What can hang from each mark
K663: K615 K794
K255: K119 K169
K599: K771 K794
K611: K794
K794: K119 K169 K599 K611 K663 K874
K169: K255
K119: K255 K794

Every row comes from one small tree of marks. The marks that hang from a mark follow it in brackets, in the order of their numbers. Every link used is in the known rows. Which tree was each row made from?
Known rows
K611{K794{K169 K663 K874}}: [ -1  -1  -3   0  -3 -16 -12 -15 -11 -22 -27   4 -12   7 -14 -25   9  16
 -19 -23   4]
K169{K255}: [ 11  -4  -5   3  -3 -16  -8  -5 -10 -15   0   1  18  13 -12 -12  12 -16
  -3  -7  -8]
K255{K119}: [ 15   2   2   5  -8 -20   1  -2 -11 -14   0   4  15  17 -13 -10   5  -9
  -3 -10  -5]
K255{K169}: [  7  -5   2   1  -7 -18  -2  -9  -7 -16  -1  -5   7   6 -10 -10  12  -9
   2 -10 -14]
K794{K119 K169 K599{K771} K611 K874}: [ 15  -8  -6  11  21  -5  25 -10 -22 -28  -1  -7  -8  -4   2 -22  19  -8
 -47  -1  -2]
K255{K119{K794{K611}} K169}: [ -9  -9 -11  -8  -4 -48  11  -5   0 -28   6   1  28  11   4 -19   5  -9
 -24 -17  -3]
K169{K255{K119{K794{K663{K615} K874}}}}: [-13   6  -3  -4  -7 -34 -17   1 -12 -45 -14   5  22  21 -10 -30  -7  19
 -11 -24   9]
K599{K771 K794{K169 K611 K663 K874}}: [  4   3  -4   4  12  -9  25 -23  -9 -13  -8  10   6   1 -11 -23  17   8
 -19   3  -5]
K599{K771 K794{K119 K611 K874}}: [ 15   0   3  -1  22 -16  33 -12  -9 -20   2  12   8  16 -10 -22  17 -12
 -17  12   2]
K663{K794{K169}}: [  0  -2   9  15   6 -12   3 -12  -8  -2   6  -3  -2  18  -9 -18   6  -9
 -14 -16 -19]
K663{K794{K169{K255}}}: [ -5  -7   2  16   9 -23  -5  -9  -6  -9   7  -5  13  26  -6 -26  11 -20
 -15 -16 -19]
K663{K615 K794{K169{K255} K611 K874}}: [-16  -3   7  15  19 -10   2 -10  -1 -21   6  -4  10  25   0 -32   3   1
 -20 -13   5]
K611{K794{K119 K169 K599}}: [  9 -12  -3   9   1 -23  -9  -5 -22 -20 -10  -9 -17   7   3 -21  10 -17
 -44 -21 -10]
K255{K119{K794{K611 K663 K874}} K169}: [-15  -4 -12 -10  -2 -45   9 -10  -3 -46 -15   7  23   7  -1 -30   0  14
 -24 -22  11]
K611{K794{K169}}: [  5  -6  -2   3  -5 -20  -9  -9  -8  -5  -7  -2  -6  11  -9 -14  12  -7
 -17 -18  -9]
K611{K794}: [ 13  -2   0  -5 -10 -16  -9  -8  -7  -1  -9   7  -7  13 -15  -6   4  -4
  -8 -15  -2]
K255{K119{K794{K611 K663{K615}}} K169}: [-16   0  -3  -2 -14 -32  -2  -5  -9 -35  -3   1  24   1   4 -18 -12  18
 -23 -22   2]
K599{K794{K119 K169 K663}}: [  3  -1   6  14   5 -21   3 -10 -24 -27  -9   1  11  11  -5 -28  11 -10
 -19 -10 -14]
K611{K794{K119{K255} K599{K771} K663 K874}}: [ 20  -9  -1  -1   2 -23   1 -11 -37 -28 -30  10 -26   5  -7 -19  13   8
 -38 -20   2]
K794{K119{K255} K599 K611 K663{K615} K874}: [  7  -5   6  13   7  -5   3  -9 -41 -42 -20   3 -11  -5   4 -19  -5  17
 -39 -21  18]
K794{K119{K255} K599 K611 K663 K874}: [ 13 -11  -4   8  11 -15  10 -12 -39 -41 -24   7  -6  -5   4 -22   5   5
 -44 -20  15]
K599{K771 K794{K119 K874}}: [ 18   2  11   1  16 -19  21  -8 -11 -21  -2   9   0  22 -18 -23  19 -13
  -5   8  -8]

Write each row's tree
[ 17   2  -2   0   5  -9  29 -18  -6   7  11  12  11   7 -11  -4  13 -13
  -9  13 -11] -> K599{K771 K794{K611}}
[  3 -14 -14   4  -4 -27 -19 -10 -13 -12  -9  -8  -4  11   2 -21  16 -20
 -35 -22 -13] -> K611{K794{K169{K255} K599}}
[-20   1  -3  -6  -6 -33   1  -7  -5 -46 -11   3  19   7   0 -27  -9  27
 -20 -23  13] -> K255{K119{K794{K611 K663{K615} K874}} K169}
[  4 -23   1  -2   5 -46  -7  -8 -22 -41 -24  -2 -19  17   5 -31  19 -12
 -32 -29   2] -> K611{K794{K119{K255{K169}} K599 K874}}
[  6  -9   2   7   4 -26  -6  -2 -16 -21  -7  -4  -3  15  -4 -23  14 -15
 -28 -17  -6] -> K611{K794{K119 K169}}
[  8  -5  -1  14   7  -8  -3 -10 -31 -43 -23  -8 -13  -4  -4 -30   8   5
 -38 -20  -2] -> K794{K119 K169 K599 K663 K874}
[ 18   9   3   1  -7  -6  11 -17 -16   1  -5  13   4   4 -21  -5   9   2
   0   4 -20] -> K599{K771 K794{K663}}
[-16   4  -4   7  -8 -23   0  -5 -16 -29   0  -1  21   1   4 -18 -10  20
 -34 -22   2] -> K255{K119{K794{K169 K611 K663{K615}}}}
[ -7 -19  11   8  24 -38  19 -10 -13 -37  -4   4   6  26   5 -35  12 -12
 -24 -19   7] -> K663{K794{K119{K255{K169}} K611 K874}}
[ -3  -2  -7   8   4 -16 -13 -10 -14 -35 -19  -3  13   7 -11 -32  16   4
 -12 -15  -2] -> K794{K169{K255} K663 K874}
[ -9  -8  -5  -2   6 -40   0  -9 -20 -31  -7   1  -2  14  -5 -25  18   1
 -18 -26  -4] -> K119{K255 K794{K169 K874}}
[  3   2 -12  -8  -6 -17  -6 -14 -21 -29 -22   4 -16  -6 -11 -14  -5  19
 -28 -25   0] -> K119{K794{K599 K663 K874}}
[-16   2  -6   7  -8 -22 -22  -4 -19 -31  -4  -8  16   4  -3 -21  -1  11
 -20 -24 -11] -> K119{K794{K169{K255} K663{K615}}}
[ 26  -2 -10   3   0   7  19 -15 -18   3   6   2  -7 -12  -5   5   9  -6
 -31   2 -11] -> K794{K599{K771} K611}
[ -3  -3  -3   4  15 -20  19 -18  -2 -16  -1   5   9  14  -5 -28  17  -8
 -14  -2   2] -> K599{K794{K169 K611 K874}}
[  1  -4  -3   8   7 -19  17 -17  -6  -4   7   3  15   9  -2 -19  15 -16
 -18  -1  -9] -> K599{K794{K169 K611}}
[  9 -15  -9   4  14 -28  -3  -5 -17 -31 -12  -7 -10  16   0 -34  27 -19
 -44 -12  -8] -> K611{K794{K119 K169{K255} K599{K771} K874}}
[ 23   5  -5   1  -5   7   5 -17 -24 -15 -18   4 -20 -10 -18  -6   6  17
 -19  -7  -8] -> K794{K599{K771} K663 K874}
[  3  -7   0   9  22 -14  15  -6 -15 -37  -3  -4   7   7   0 -31  16  -8
 -30  -6  10] -> K794{K119 K169 K611 K874}
[  7  -5   9  12  17 -12  18  -8 -12 -13   7   5   6  18  -2 -17  -3 -14
 -28  -9   1] -> K663{K794{K119 K611}}
[ -3 -13 -13   2   0 -43 -14  -5  -6 -30 -16  -4   3  26   1 -38  17 -15
 -35 -25  -1] -> K611{K794{K169{K255{K119}} K599 K874}}
[  1  -9 -11  10   4 -31  -6  -5 -12 -36  -9  -9  12  20   0 -35  20 -16
 -27 -18  -5] -> K794{K169{K255{K119}} K599 K874}
[ 14  -3  -9   1   6  -1  12 -16 -13 -16  -9   2 -10  -4  -5 -11   4   1
 -27  -8  10] -> K794{K599 K611 K874}
[  7 -20  -6  11   3 -26   7 -12 -37 -39 -16  -2   5 -10  13 -19   8  -7
 -44 -22  -2] -> K794{K119{K255{K169}} K599 K611 K663}
[ 18  -3   9   8   4 -25  16 -11 -35 -18  -9  14   8  13 -10 -14  17  -8
 -13  -3 -16] -> K599{K771 K794{K119{K255} K663}}
[  5   2   2   2  16 -18  18 -14 -15 -34 -16  15  11  10  -7 -29   4   1
 -21  -3  14] -> K599{K794{K119 K611 K663 K874}}
[ 16  -2  -2  13   9  -2   7 -11 -32 -35 -17  -7 -16  -7  -8 -24  16   6
 -38  -9 -11] -> K794{K119 K169 K599{K771} K663 K874}
[  7  -8   1  12  16 -31  11  -5 -14 -20  10  -4  23  23  -4 -30  31 -35
 -17   6 -26] -> K599{K771 K794{K119 K169{K255}}}
[ 19   7  11  11   1  12   0  -6 -33 -32 -15  -3 -21  -6 -12 -13  -2  21
 -25  -7  -1] -> K794{K119 K599{K771} K663{K615} K874}
